Each row was made from one small tree. Brackets hold a mark, then the marks that hang from it, in alphabetical order. Every link used is in the known rows. Write each row's tree.
Known rows:
{zakalo demuk {mufa movutu} rebu}: [ 1.39  1.34  4.60  3.12 -2.76 -0.13  1.99 -0.63  0.16 -0.53 -0.89 -1.87
  1.45 -0.87 -0.98 -1.91  0.32  4.98]
{sigalu {forib {mufa sozufed}} {zakalo {demuk movutu} rebu}}: [ 2.12  2.70  2.64  3.06 -1.07 -1.82 -3.06 -2.98 -0.67  0.33 -2.86 -2.09
  0.39 -1.36 -1.94  0.63  1.92  0.09]
{mufa movutu {zakalo demuk rebu}}: [ 0.42  1.85  4.74  4.25 -2.40 -0.58  0.35 -1.23  3.00  1.04 -0.04 -0.92
 -0.05  0.95 -0.11 -1.50 -0.93  2.58]
{movutu {sigalu {forib mufa} {zakalo demuk rebu}}}: [ 1.21  2.67 -1.59  3.16 -1.86  1.45 -0.87 -1.96 -2.56  0.72 -1.36 -2.75
  1.48  0.12  0.53  1.88  2.75 -1.64]
{mufa movutu sozufed}: [-1.45  1.87  1.63  0.66 -1.34 -1.72  0.57  1.43 -1.49  0.49  0.78 -0.79
 -1.50 -3.00 -0.38 -1.95 -1.36 -1.65]
{zakalo mufa rebu}: [ 2.55  1.69  4.61  3.42 -2.10 -1.48  5.48  0.00 -2.62  1.64 -1.50 -0.81
  0.65 -0.77 -0.33 -2.66 -0.41  3.31]
{demuk {movutu {sigalu zakalo}}}: [ 1.00  3.77 -1.95  1.08 -0.65 -4.08  1.81  1.13 -2.41  1.44  1.41 -0.58
  1.89 -1.40  2.47 -0.41  0.05 -3.90]
{zakalo mufa}: [ 1.99  2.26  3.79  1.77 -1.99 -1.52  6.16  1.74 -2.92  1.48 -0.28 -0.87
 -0.52 -0.30  0.30 -1.89 -0.69  1.08]
{movutu {sigalu forib}}: [-0.77  1.61 -3.06  2.00  0.23  0.36  3.28  1.48 -2.93  1.33  1.04 -1.75
 -0.13 -1.92  2.54  0.23  0.41 -3.99]
{zakalo demuk}: [ 2.21  1.92  4.44  2.27 -1.16  0.49  5.57  1.12 -0.93  1.36  1.14 -2.33
 -1.08  1.08  0.05 -1.02  0.09 -0.44]
{zakalo demuk {mufa {movutu sigalu} sozufed} rebu}: [-0.69 -0.58 -0.30  2.34 -3.36 -0.77 -0.37 -0.93 -0.68 -2.28  0.19 -1.48
  1.66 -2.94  0.38 -2.87  1.76  5.34]
{zakalo {mufa movutu} rebu}: [ 0.76  2.22  3.74  2.80 -2.48 -1.42  2.08 -0.24 -1.52  0.60 -1.21 -0.80
  1.27 -2.07 -0.65 -2.19 -1.02  2.90]
{mufa {sozufed rebu}}: [-0.31  1.72  1.85  0.25 -0.08 -1.41  4.09  1.91 -2.78  0.97  0.32  0.92
 -1.88 -1.10 -0.39 -0.71  0.48 -2.28]
{movutu {sigalu {zakalo mufa}}}: [ 1.27  3.02 -1.13  0.85 -2.35 -1.17  3.31  1.72 -3.62  1.22  0.10 -0.93
  1.15 -0.41  2.17  0.05  1.49 -0.88]
{demuk {movutu sigalu} {zakalo {mufa sozufed} rebu}}: [-0.59 -1.51 -0.66  2.42 -3.39 -7.76  2.26 -0.61 -3.13 -0.43 -0.27 -0.67
  2.30 -2.83  0.62 -3.56 -0.87  4.90]
{demuk {movutu {sigalu forib {zakalo mufa}}}}: [ 0.62  3.16 -2.81  1.30 -0.27 -3.40  0.77  1.00 -2.17  0.58 -0.35 -0.97
  2.16 -2.56  2.80  0.53  1.10 -2.03]
{movutu {sigalu zakalo}}: [ 0.70  3.29 -1.63  1.20 -1.30 -0.73  3.28  1.66 -3.37  2.17  1.10 -1.13
  0.54 -0.16  2.09  0.58  1.19 -3.88]

Which tree is each row?
[-0.69  1.10 -3.06  3.70 -2.12 -1.18 -1.04 -2.06 -2.45  0.34 -0.65 -0.54
 -0.21 -1.25  1.55 -1.16  0.30 -0.66]	{movutu {sigalu {forib {mufa sozufed {zakalo rebu}}}}}
[ 2.98  3.29  4.14  4.59 -3.54 -3.40  0.51 -3.28  0.06  0.82 -0.66 -0.43
  0.63  2.15 -0.38 -2.00 -1.39  2.20]	{forib {mufa {zakalo {demuk movutu} rebu}}}
[ 0.37  1.70 -1.98 -0.37 -1.92 -0.40  2.11  1.50 -2.44 -0.66  0.02  0.01
  0.95 -0.13  1.28  1.09  4.03  0.46]	{movutu {sigalu {zakalo demuk {mufa {sozufed rebu}}}}}
[ 2.39  1.21  5.93  5.20 -2.00 -0.50  4.02 -0.97  1.58  2.20 -0.10 -0.82
 -0.74  2.35  0.33 -1.98 -0.33  3.34]	{mufa {zakalo demuk rebu}}
[-1.70  1.46  2.14  0.86 -1.59 -1.25 -0.94  0.64  2.41 -0.56  0.48  1.15
 -1.72  0.28 -0.27 -0.12  0.64  0.60]	{mufa movutu {sozufed rebu} {zakalo demuk}}
[ 2.04 -0.76  4.86  3.25 -2.69 -0.83  3.70 -0.73 -0.99 -0.31 -1.00 -1.62
 -0.05 -1.15 -1.24 -3.42  1.40  6.45]	{zakalo demuk {mufa sozufed} rebu}
[ 1.90  0.85  3.39  2.86 -0.50 -2.05 -0.58 -1.03  0.39  0.08 -2.96 -1.87
  1.10 -2.50 -0.91 -0.18  2.70  3.63]	{sigalu forib {zakalo {demuk movutu} {mufa sozufed} rebu}}
[-1.76  2.73 -1.69  2.13 -2.46 -1.94  0.14  0.83  0.25  0.94  1.91  0.07
  0.16 -0.30  3.01 -0.94 -1.58 -1.79]	{mufa {movutu sigalu} zakalo}
[ 0.50  2.13  1.03  1.52 -0.81 -0.49  0.65 -0.42 -3.65  0.78 -1.35 -1.55
 -2.12 -1.54 -1.03 -0.31 -0.39 -2.68]	{sigalu {forib {mufa sozufed}}}
[-3.88  0.48 -3.97  0.84 -0.47  0.03 -3.18  0.46  2.14 -1.66  0.71  0.61
 -0.87 -1.30  1.72  1.34  2.13 -0.62]	{mufa {movutu {sigalu forib}} {sozufed rebu} {zakalo demuk}}
[-0.70  0.96 -2.89  2.65 -2.29 -0.22 -0.94 -1.12 -1.61 -0.48  0.55 -1.40
 -0.99 -0.09  1.83 -0.27  1.16 -0.79]	{movutu {sigalu {forib {mufa sozufed {zakalo demuk}}}}}
[-0.93  1.34 -0.08  4.11 -2.90 -0.44 -0.67 -1.26  2.08  0.13  1.41 -0.89
  1.08  0.18  1.97 -1.24  0.08  2.19]	{mufa {movutu sigalu} {zakalo demuk rebu}}
[-1.13  2.47 -1.54  2.25 -0.72  1.45 -2.03 -0.23  0.03  0.47 -0.33 -2.81
  1.50 -1.95  1.24  1.92  2.07 -1.78]	{mufa {movutu {sigalu forib {zakalo demuk rebu}}}}
[ 1.64  2.84  2.52  1.37 -1.66  0.73 -1.18 -0.97 -1.86  0.70 -2.31 -2.65
 -1.70 -0.02 -1.67  1.88  2.24 -1.62]	{sigalu {forib {mufa sozufed}} {zakalo demuk}}
[-1.42 -0.95 -1.52  2.52 -2.23  0.24 -1.55 -0.93 -0.22 -2.16 -0.50 -2.11
  1.43 -3.87  0.42 -1.71  2.31  4.70]	{zakalo demuk {mufa {movutu {sigalu forib}} sozufed} rebu}
[ 3.26  3.16  5.00  3.28 -0.83 -1.99  2.10 -0.73  0.18  2.07 -0.97 -1.76
  1.48  0.07 -0.37 -0.35  1.19  0.70]	{sigalu {zakalo {demuk movutu} rebu}}
[-0.99  1.64 -3.94 -0.15 -0.42 -0.37  0.83  1.74 -3.15  0.02 -1.30  0.11
  0.56 -2.19  1.82  2.23  3.70 -1.81]	{movutu {sigalu forib {zakalo {mufa {sozufed rebu}}}}}
[-0.09  2.84 -2.55  1.37 -0.01  0.35  1.80  1.62 -2.80  2.11  0.09 -1.84
  0.32 -1.17  2.20  2.10  1.85 -4.46]	{movutu {sigalu forib zakalo}}
[ 2.63  1.87  4.84  3.31 -0.90  1.25  2.06 -0.51 -0.07  1.52 -3.25 -2.69
  0.36 -0.25 -1.21  1.41  3.03  2.98]	{sigalu forib {zakalo demuk mufa rebu}}
[-0.26  3.33  1.55  0.62 -3.26 -1.92 -1.29 -0.57 -3.38 -0.27 -0.15 -0.79
 -1.11 -1.72 -1.26 -1.66 -1.92 -2.18]	{forib {mufa movutu sozufed}}
